Known rows, with every step that occurs
L -> R -> J: [-11   6 -17 -12   5   5  -4 -15   6 -11  10  -9  -6  13 -16   8   3   7
 -18   6 -11  17 -22  -6 -35   8   7  11  -1  -9  10  -4   6   6  -1 -34
  -9  -5 -24  -2  14 -35  -5  27   2 -10 -18  13 -16 -14  -4   0   1   5
  16 -33   0 -12  13]
R -> V -> Z: [  5  12  -3   1 -15 -16   8  64  10  -2  12   0  30 -36   4  -8   8  -5
  -6  -5  11 -20   7  13  -7   5  -1 -22  -5   4  25  -7   2  13  16  41
   4   5 -12  11  11  25 -21  25  19   6 -11   9  -2  -3   5  -4 -29 -11
   9  21   6  -1   3]
V -> R -> T -> Y -> J: [ -2   8   7 -24   9  32   9 -17  -3   7 -21   5   5  -4   5  18  -8  -3
  25  -5  -9  20   0  18  33 -12 -16  -1  -5  -9   5  10  -7   6   3 -11
 -12  -7  17 -18   8 -13   6 -12  31  -7  -3 -20  -5  11   1   1   1  24
  10 -17  -2  18  18]
R -> J -> Y -> W: [ -7   6 -22  19 -19   0   5 -29  -6  -7  -1  -8 -16   1  -3 -24  10  11
  12   4   9  15  -9 -21   4 -10  34   7   0   0 -27   1  -2   4 -19   3
  -5   2  -2   7  10 -22   1  32 -14 -19 -13  -4 -11  -4  -1  -9   8  -2
 -52   0 -10 -14  -1]
V -> Y -> W -> R -> J -> X: [ -7  16  -1 -10   1 -24 -14 -41  10   0  -8   2 -34  -8  -6 -16  15  33
  11  19  -6  26  -2 -36  10 -41  20 -14  -1  -9   6   6 -10   0 -10  -2
  -5 -10  19 -12 -20   5   4 -11  12  -4  -4  -2 -48 -14   3 -17  19  27
 -26  -9   8  -8 -14]
T -> R -> V -> M: [ 12   3  19  -6  -4 -26  20 -10  26   0  -2   9   1 -13   1  -5  -9   9
 -16 -10  24  -7  16  33 -23   7 -14   8  -4  14   8  -5   4   9   2  23
   2  23  -9  29   8  29  -4   4  -3  17  -1  -5  -4  -2   2  -1 -25 -49
  23 -11  12   7   4]
Z -> V -> R -> T -> Y: [  4  -1  11  -8  25  77  -3 -33   3   4  -7  -2  17   6   1  40 -13 -12
  23  -5  13   8   9  30  19  36 -21 -10 -12  10  -5   7  -1  -7  21  -5
   2 -17  15 -13 -14  25   5   7   3   0   0   9 -25   1   3   7 -23 -12
  39  20   2  16  38]
L -> R -> T: [  3   4  -8  -5   8  15  14  21  -7 -13  19 -10  12   1 -11  10   3  -7
  13  -3 -46   2 -27   2 -48  16   0  10  16  -3   4  -3   5   3   8 -29
  -6  -3  -3 -24  13   7   1  28   5  -8 -12  -2  -1  -4   3   3   4   2
  18  17  -4  -6   2]
W -> R -> J: [-10   2 -12 -10  -1 -15 -15 -28   1   0   1  -9  -1   7 -11 -11  10   7
 -20  11  11  -6 -13   1   0  -7   5   2   6 -18   9  -1   2   6  -5  -7
   0  -5  -7  -9  -7 -24   0  11 -14  -8  -7  15  -6   4   0  -7   5  -7
 -10 -34   8  -5   2]
T -> R -> J -> Y: [-12  -2 -11   7   4   0  24 -67   1  -4  -2  -3  -5   3  -3   3   5  12
   2 -13  29   9   7  -5   1  -4  11  22   1 -14  -9  -4  -5   2 -18 -10
 -11   6  -8  34  11 -20   2  19 -27   1 -13   0  -7  -6  -2  -8  -3 -36
  -1 -40   8  -3   9]
T -> Y -> K: [ 15  -7  12  -1  -1 -27   3 -10  12   6 -10  -1  18 -14   5  -5  -3  -1
  13 -20  29   5  16   1  30  20   3  -5  -9  -4   7   1   2   6 -12  23
  -1   3   3  14  12 -11 -15  10  -9 -11   9  14  24  -3   0   0  -4 -10
  -3 -27  13  -7  16]
T -> Y -> W -> R -> J -> X: [ -7  22  18  -3 -11 -15 -33 -60   1   0 -13   3 -23 -15   2 -37   8  31
  30   3  13  18   0 -17  53 -18  17   1 -16 -21 -14   4 -18  -3 -14  -7
  11   3  19 -10 -16 -26  -1   1 -13  -8  -1  15 -34 -10  -4 -18  10  -9
 -49 -15   2  -7  -2]
Z -> V -> R: [  7  -7   3  -1  13  32 -21 -13  15  11   1  -2   1  16  -3  27 -15 -14
 -28  12   3   5  21  19  -4  19 -28  -6  -8   7  16  -3  11  -5  21  14
  -3 -14   4 -14  -8  11  -7   7  14  11   6  26 -12  -2   1   8 -21  -4
  46   8  -4   9  29]
Z -> V -> R -> T: [  8  -2 -12  -7  24  62   3  -6   2   0   4  -5   9   7  -3  38  -9 -20
  -1   6 -13   6   4  11 -21  25 -23 -17   2   9  11   1   7  -4  26  -1
  -5 -19   8 -23  -2  31   2  18  16  -4  -2   4 -22   4   6  12 -20   2
  38  33  -1  11  29]
T -> Y -> J -> R -> V: [  1  -2  16   5 -18 -20   9  12  -5   6 -27  10  18 -10   8 -21  -6  11
   1  -2  19 -17  20  12  39 -28  10  -8 -12   9  -4   0  -7   2  -3  10
   6   7 -31  46   6   0   1  -4  -7   7  15 -22  13   4  -2   1 -17 -11
  -8   8   7   5   1]
Y -> J -> R: [  4  -9  -7   6 -14 -25  -3   4  -5   8 -15   5   4  -9  -1 -11  -2  -2
 -17  11  -6 -11  14 -14  11 -34   5   3   7 -10   9  -2   3  -1  -8  14
 -15   4 -22  15  16 -12  -8  -1   0  -3  13 -12  35   4  -1   5  -3   5
  -7   0   0  -3 -14]
J -> R -> T -> Y -> L: [  2  -3  -2  10  -8  41   2   4 -20   5  -9  11  15 -12  14  -5  -1 -21
  37 -19  17 -21  -7  -4  10  13  -9   6  13  27 -28   1  -4  -9  -5  -3
  15   0  -4  12  -1 -15   6 -16 -17   1  23 -18  16  15  -3   4 -13   2
  -4  27  -2   1 -12]
Z -> V: [  3  -9   3   6  15  17 -11  -5  13   0   5  -1   8   6  -3  14   0 -15
  -8  11  14  -5  12   4  12  27 -10  -3  -9  -2  15  -1   4  -6  11  16
   3  -8 -14   0   0  27 -11  22 -13   5   8  32  16  -8   2   8 -24 -23
  21  23  -2  -4  10]
Z -> V -> Y -> L: [ -7 -16   4  -3  22  16   0   8  13   8  -3   9 -15  12   4  24  -2 -21
  -6   4  17   6   9  -6   4  13 -25 -10  -5  29  14   5   9 -11   9  17
   7 -20  -7   0 -10  38   0 -14   2  15  21   7   4  -7   2  12 -17  24
  38  20  -2   2  -7]
J -> Y: [ -1 -11  -2  17  -1 -13  17  16  -4  -5  -2 -10   9   9  -1 -10   4 -11
  -3  -3 -11  -9   9   9  -3  13  11  15   6  -9 -12  -6   3   0 -12   9
  -7   3  -3  10   3   7  -7   7 -20   7  -8  12  23   0   0  -6  -3 -15
 -18   4   5   1 -15]
R -> J: [ -8   9 -18 -11  10  16  -4 -12  10  -7  -1  -2   2   2  -6  -1   8   1
   3   5   6  10 -10 -10   3   9   4   8  -6  -5   5   1   0   5  -5  -7
  -3  -6 -16  -6  20 -28  -1  18   0 -19 -17  16   3  -4  -2  -2  -8   2
  -4 -26  -1 -12   5]
W -> R -> T: [  9  -4  -3   0  -4   3   2  -1  -9   1   8  -9  18   0  -5  -6   6  -8
   7   2 -31 -18 -15   5 -19   1   1  -3  23 -22   8  -1   0   1   5  -7
   5  -5  12 -22  -8   9   2   5  -8   1  -6   2   7  15   7  -4   9  -9
  -7  16   4   5  -6]
K -> Y -> J -> R -> V -> Z: [  4   7 -16  13  -4 -45  24  55  -6  12   1   8  23 -29   5  12  -1  16
 -43   2  22 -29  43  -4   5 -48  16 -35 -20  -4  17  -2  -7   6   4  55
 -12  17  -9  64  -6  57 -11 -13  19   6  -5 -21  26   1   1   2 -13 -12
 -15  15  13  -4   7]
Y -> W: [ 11   3  -1  13 -15  -5 -18  20   7  -7   4   3 -13 -18   3 -20   0  -1
   8  12   5   0  -2 -16  -1  12  17   2  -4  -4   1  -1   2   0  -4  25
   6   6  -3 -21  14 -16 -11  10   9  -8   1   2   7  -5  -3  -4   8  -3
 -21  10 -16  -9 -12]
Y -> W -> R: [  2  -3   6  20 -31 -39 -34  -3   2   5  11  -3 -10  -4  -1 -31   2   6
 -17  16   6 -12  -3  -2   2 -12  14   4   8 -17   1  -3   4   0   1  21
   9   6   2 -25 -11 -16  -6   1  -3   6   4   1   0   5  -1  -9  19  -3
 -23   4 -12   3 -11]
W -> R: [  5  -9   9   6  -9 -27 -17  11   2   3   7  -7   4   4  -5 -15   1  -4
 -26   9  -1 -20   5  10  -4  -1  -3   8  13 -25  13  -5   6   0   1   9
   7   1   2 -18 -11 -11  -6 -11  -8  12   6  16  15   8   0  -6   4 -12
  -1  -8   4   8 -10]
L -> R -> J -> X: [ -5  15  -5 -18  13  -1  -4 -20   8 -16   4  -4 -17   4  -9   1   7  14
  -1   0 -40  30 -14 -25 -20   7   1   4  -7 -11  14  -5  -2   3  -3 -34
 -12  -2  -4  -3  13 -14  -7  18  -1 -14 -19  22 -31 -24  -2  -5  -6  14
  10 -20   9 -17   1]
T -> Y -> L -> R: [-10  -5  21   4  -9   3 -19  -1   3  -2   8   6 -10  13   4  -8 -10 -12
   3 -15   4   3  -7  16   4  23 -11  27   2  13  -3  -2   4  -9   3 -18
   8   7 -13 -11   2 -33  -1 -18  -7  13  13   8   4  -3 -10   4   1   8
  22 -19 -11   9  -8]
T -> Y -> W -> R -> J: [-12   8   6   5 -21  -3 -34 -64  -1   3  -9  -3 -16 -11  -4 -28   6  25
   7   9  37   1  -9  -3  45 -13  26   6  -7 -13 -20   8 -10  -2 -14  -5
  14   3  -2   2 -16 -40   2   6 -20  -7   1   3 -23   0  -4 -15  19 -22
 -40 -20  -3   0   8]
W -> R -> V: [  3  -3  12   7 -24 -39  -6  36   5   2   8  -6  18   8   2 -30   0   3
 -32   8   2 -27   0  30  -8   1  -6  -6   6  -2  13 -10   5   5  13  16
  18  -3 -13   7  -9   1   1  -2  -4  18   0   6  -2  11   4  -4  -4 -16
   0  11   7   8  -8]

Rows
[ -2  -5 -20 -10   7  12  36   1 -13   3 -19   2   4 -16  -5  19   7   2
   9   9 -20   4   1 -26  -6 -50   5 -24  16   7   2  12  -5   1 -13  -7
 -23 -12  -5   9   7  44  10   5  17 -10   8 -43  15   1   6   4   7  35
   2   7  14  -4 -14] | V -> Y -> J -> R -> T
[ -2  -6 -31  10  -6 -29  36 -49  -1  -4   5 -22  -1  20  -9   2   2  18
 -30 -11 -10  21  -7 -14 -23 -14  19   1   8  -5   3  -9  12  11 -19  -6
 -27  -4  -6  51  11 -23  -4  50 -27 -22 -10   3  -9 -10   4  -1  11  11
  -8 -48  13 -20  31] | L -> R -> J -> Y -> K
[ -5  10  32 -19   8  -8   4 -28 -14   5 -23   8   1 -13   7  -9   7  10
  32  -9 -32   7  -3   2  55 -35  -2  -6   0 -32   3   8 -21   0  -5 -18
  -4   5  33  -6 -14  19   3 -11  -5  -3   4  -3   5   8   5 -11  10   9
 -22   0  17   8 -12] | W -> R -> T -> Y -> J -> X
[-13 -10  -2  -4   4 -13   8  24   6  -2  13   2 -20  10  -1   9   0  -9
 -16  -3 -11  11 -10  -6 -39   6 -18   8   8  22  16   0  13  -5   1 -10
  -3  -7  -6 -15   1 -10  -1 -21  13  19   9  -6  -4  -9  -4   6   6  36
  38 -21  -5   1 -17] | V -> Y -> L -> R
[ 10   4  -8  14   0 -14  -1   7 -12   1  16  -6  -1  -4  -1   1   7  13
   0  12  -3 -14   3  -9 -16 -14  22  -7   2 -16 -22   4  -5  -2  -1  10
   9  10  36 -11 -22  26   8 -14   0  -3  -9 -14   4  10   5  -5  36 -23
 -43  22  -8   0  -6] | K -> Y -> W -> R -> T
[ -2  -4   7  -9   4 -36  31  52  13 -15   8  -6   7  10  -8   9  -6  13
 -23   4 -15   8  -1  22 -48   2  -1  -8   0  21  12  -1   9   5  10 -19
  -3  -9 -17  11   3  34   5   3  18  17  -8  -9 -28 -15   2   1  -3  19
  39   4  12   1  -3] | L -> R -> V -> Y
[ 14 -17 -13  24  -6 -38  31  -4   2   2  -1 -11  11   3   3 -13   1  -4
 -10 -11  -1   1  18 -11  -2  -1  12  -7   6 -10   3 -12  11   9 -17  32
 -14   3   8  29  14   4 -11  27 -21  -6   2   6  27   2   7  -2  -1   3
 -22 -16  10 -14   8] | J -> Y -> K
[ -4  -2  26 -13   4 -10  -3 -12   4   3 -25   9   2 -11   4   0  -1   1
  11  -3  14   7   9  12  61  -9   0   7 -15 -15  10  10 -10   1 -12  -1
  -6   6  -9  -1  11  -4  -7  -5   5  -3   5   0  33  -3  -6  -2  -1   5
 -10 -22  -1   8  -9] | T -> Y -> J
[ 15   3  -1  14   1 -29 -16  25   4  -3  11   5 -13  -8   4   6  -1  11
  -8  10  11   0  23 -19  -4   8  21   0 -23  -2 -15   3  -4  -3  -4  25
   3  16  17   0  -2  18  -5 -20  12  -5  -7   4  19  -8  -2   0  18 -20
 -34   3 -13 -13 -12] | K -> Y -> W
[ 11  -4  -9  19 -22 -10   6  57  -1  -1  -2  -3  26  -1   3 -23  -3  -3
 -15   7  11 -25  14   6 -24  -4   4  -7   3  21  -3  -9   3   3   7  17
  10   0 -30  29  13   5  -3   4 -10  13   7  -4   4   4   1   1 -18 -19
   4  32   3  -2  -3] | J -> R -> V
[ -1   0  26  18 -25 -16 -37 -31   0   8  -2   1 -10 -15   4 -32  -4  13
  11   4  29  -9   7  16  43  -1  18   9  -2 -11 -11   5  -7  -5  -9  14
  17   9   4 -17 -21 -23  -3 -14 -14  11   8   3  -1   4  -5 -13  16 -17
 -30  -1  -9  10  -6] | T -> Y -> W -> R
[ 10   1   6  21 -20 -60 -11  44   3   5  12  -1   6   9   2 -22  -5  27
 -30  16  22 -21  23   3  -7 -11  24 -11 -14  -3 -13  -4   2   3   5  27
  21  12  14  15 -24  24  11 -21   5  15  -8  -7 -13   7   3  -4  19 -36
 -39  19  -3   1  -3] | K -> Y -> W -> R -> V
[ 12  -5 -21   2  12  -1  24  15 -19   7  -8   5  14  -3  -2  28   3   4
 -11   4 -15 -13  20 -29 -10 -33  12 -11   2  -8 -14   4  -8  -1  -9  -1
 -17   7  10  28   2  38   4 -14   6 -10  -3 -27  42   7   2   8  13  -5
 -22  15   7  -6  -7] | K -> Y -> J -> R -> T
[-12   2  22   2 -16 -11  -4  35   3  -5   5   6   2  21  12 -21  -8  -3
  -4 -17  14  -6 -11  31  -4  24 -14  12  -8  31  -4  -7   6  -2  12 -15
  20   7 -27  12   4 -29   9 -16  -3  16  13  -3 -14   1  -7   6  -9   4
  21   6  -5   8   3] | T -> Y -> L -> R -> V
[ -5  -7  -1   5 -10  -8 -15  23   1  -3  17   4 -17  16   3  -4  -3 -19
 -23  -6 -19   1 -18  -2 -33  16 -17  18  14  13  13  -9  14  -3   6  -4
   4   5 -14 -16  10 -44  -4  -7   7   7   8   5   9   1  -6   7   0  18
  27 -16 -14  -1 -17] | Y -> L -> R
[  6   1  13 -10  15  42   9  13  -7 -11  -5  -1  23 -24   4   9   5  -6
  51 -13   4  -4  -8  12  18  27  -4   3  -2  -3 -17   7  -9  -1  -4 -17
   4  -1   9 -14   6  14   0   8  -6  -8  -6   1  16   2   0  -2  -4 -12
  -3  15   4   2   2] | R -> T -> Y
[  7  -2 -21   3  -8  13  16   7 -18   5 -12   2  15 -14  -1   2   5  -9
   8   4 -24 -12  -5 -20  -5 -38   4  -6  17  -6   3   0  -1   4  -4   0
 -16   1 -12  12  16   9   1  18   5 -14   9 -27  28   9   3   4  -1  17
 -11  22   3  -6  -9] | Y -> J -> R -> T
[-10  -2 -13 -11  12  19  26  19  -3  -7  14   0 -13  10  -1  22   4 -16
  14  -9 -33   9 -30  -8 -55   2 -19  -1  23  26   7   5   9  -3   5 -28
  -6 -11   1 -26   5   8  14  -8  21   4   4 -25 -13  -3   2   7   9  47
  34  11  -6  -1 -16] | V -> Y -> L -> R -> T
[  2  -1 -18  -2  16   4  15  44 -12  -6  25   1  -6  21   2  26  -3 -12
  -7 -14 -31  -1 -11 -10 -52  19  -9  10   7   8 -13  -3   5  -3  10 -22
   3   8  19  -1  -2  10   7 -24  10   0 -10 -10  10   4  -2  14  13   7
  12   8  -9  -4 -11] | K -> Y -> L -> R -> T
[ -2  -6  14   4  -6  -6  -4 -23  -8   7 -24  10   6  -9   0  -6  -5   6
   2  -1  23  -9  23  -1  49 -29   9   4  -8  -7  -6   5  -8  -4 -13   6
  -9   7 -19  22   6 -11  -6 -13  -7   0  16  -9  34   0  -8  -1  -4  -9
  -7 -13   4   3  -2] | T -> Y -> J -> R
[ -1 -11   2  40 -34 -40  -8 -14 -10   6   6 -13 -15   8  -1 -39   5  10
 -18   9   4 -14   8   4   8 -16  28  11  16 -15 -21  -8   3  -4 -12  31
   4   9  12   5 -22  -3   2   4 -27  13   4  -1   1  10   1 -14  23 -16
 -48  17  -7   4 -14] | J -> Y -> W -> R
[  2  -7  -4   5  11 -17  -3  38   0  -4  22   6 -13  28   3  16  -7  -6
 -30  -5 -11  -2   8  -8 -38  14 -13  12  -5   5  -3  -8   9  -6   2  -8
   3  16   5  -6  -4 -11   2 -42   6  13   0   8  19  -3  -8  10  14   6
  11 -24 -13  -2 -14] | K -> Y -> L -> R
[ -2  -1  18  -2   1  12  -3 -18 -12   3   0  -7  24 -10  -1  -3   3  -1
  28  -7   1 -18  -8  27  19   4   3   5  12 -16 -11   5 -10  -4  -4 -17
  10  -1  18  -9 -15   7   3  -2 -20   3  -4   2   4  13   2  -7   5 -22
 -11  11   9  11   1] | W -> R -> T -> Y
[ -1   2  12  -9   8  37   9  -4  -8 -13  10  -6  18  -6  -6  14  -1  -2
  35 -11 -12   4 -21  20 -11  26   4  10   5  -1 -16   4  -4  -3   0 -41
   1   1   2 -11  -1   5   2  13 -10  -3  -8   2  -3  -5  -3   0   4  -9
  16   5   2   1   9] | L -> R -> T -> Y
[ -8  -3  16  -4  -6  19 -14   0 -14   8  -1   3   5   1  11 -17   5 -17
  22 -17   6 -22 -19  15  22   2 -14   9  19   6 -12   2  -6  -7   0  -8
  18  -2  13 -14 -16 -21  13 -18 -17   8  14  -4   3  24   0  -2   6   5
  -6   6  -2  18 -15] | W -> R -> T -> Y -> L
[  9  -7  -5   2  14 -11  -9  45   4   2  11  12 -10  16  11  11   0 -14
 -15  -7   7 -10  19 -10 -10  21 -13   3  -7   9  -6  -1   3  -3  -3  16
   8  11  13  -2  -3  -3   1 -43   9   6   3  10  33   5  -3   8   4   1
  -9 -10 -10   2 -20] | K -> Y -> L
[ -8   4 -19 -16  19  50 -12 -41  17   7  -2  -5  -6  20 -12  31  -8  -3
 -25  15  17  21   7   3   3  12 -19  -8 -15   9  17   2   6  -3  18  -2
  -7 -19  -9  -4  -3  -9   2  17  13  -9  -7  23 -34  -7   0   7 -22   1
  37 -13   1   3  41] | Z -> V -> R -> J
[  4   6   7   2   8  63  -8 -42  -1   5  -5   1  -7  -7   3  21 -13  -3
  34   4  15  12   6  15  25  20  -5 -11 -15  17 -17  10  -3  -6  16   4
   5 -12  19 -15 -12  19   6   5  13  -5   6  -6 -39  -1   4   3  -5 -10
  11  38 -17  13  37] | Z -> V -> R -> T -> Y -> W
[  3  -4   7   7   7   1  -6 -18  16   0   0   2 -21 -12  -4  20  -1   5
   1  20  25  17  17  -9   9   2   7 -19 -17  19   2   8   5  -9   0  26
  -3 -13  -5  -1 -13  50  -1  11   9   4  12  -3 -15 -18   3   3  -2  -1
  14  33 -11  -5   2] | Z -> V -> Y -> W
[  4  18  17 -29  14  33   5 -20  -1   2 -28  12  -6  -6  10  15  -6   5
  40  -9 -33  33   6  -2  35 -19 -19  -7 -10 -12  15   7 -16   4   3 -17
 -16  -2  35 -18  10  -2   3 -27  36 -13  -4 -10 -15   1   3  -4  -5  32
   0  -2  10  16   6] | V -> R -> T -> Y -> J -> X
[  1  17  -6 -22  14   9  -8  -6  10 -10  -6   6  -9  -9   0  -4  11   7
  19   1 -14  26  -3 -31   2   7   0  -1  -8 -10  14  -1  -8   7  -4 -17
  -6  -7   3  -7  18  -5 -10  12  -1 -20 -15  25  -8 -11   1  -7 -15  12
 -10 -15  11 -19 -10] | R -> J -> X
[ -1  -1 -16  -3  -3  22   6  22 -10  -7  19   1  -7   7   3   2   5 -23
   3 -15 -40  -4 -38  -5 -51  15 -17  11  25  12   4  -6   9  -1  12 -23
   2  -2  -5 -24  13 -24   4   7  10  -3   3 -16   1   5   0  10   4  33
  19  17 -10  -5 -12] | Y -> L -> R -> T
[ -3   4   0  -9   7  57  -6  -2  -5   6  -9   7   0   6  13   9  -8 -24
  33 -18  -4   5 -16  16  -1  23 -32   4   4  21  -9   0   0  -3  10  -7
   8  -4  20 -28   2 -32  13 -33  24   1   8 -10 -20  17  -3   3  -9  31
  20  -2  -8  23   6] | V -> R -> T -> Y -> L
[-15   2 -25  -8  17  -1  -1   6   2  -6  18   2 -21  27  -4  21   1   6
 -30  -3  -6  12  -8 -15 -28   6  -1  10 -13   7  -8  -1   5  -3   0 -26
  -1   9  -9  11  -2 -26   8 -22   2  -8 -11   5   0  -9  -8   9  12  13
   9 -42  -7 -12   2] | K -> Y -> L -> R -> J
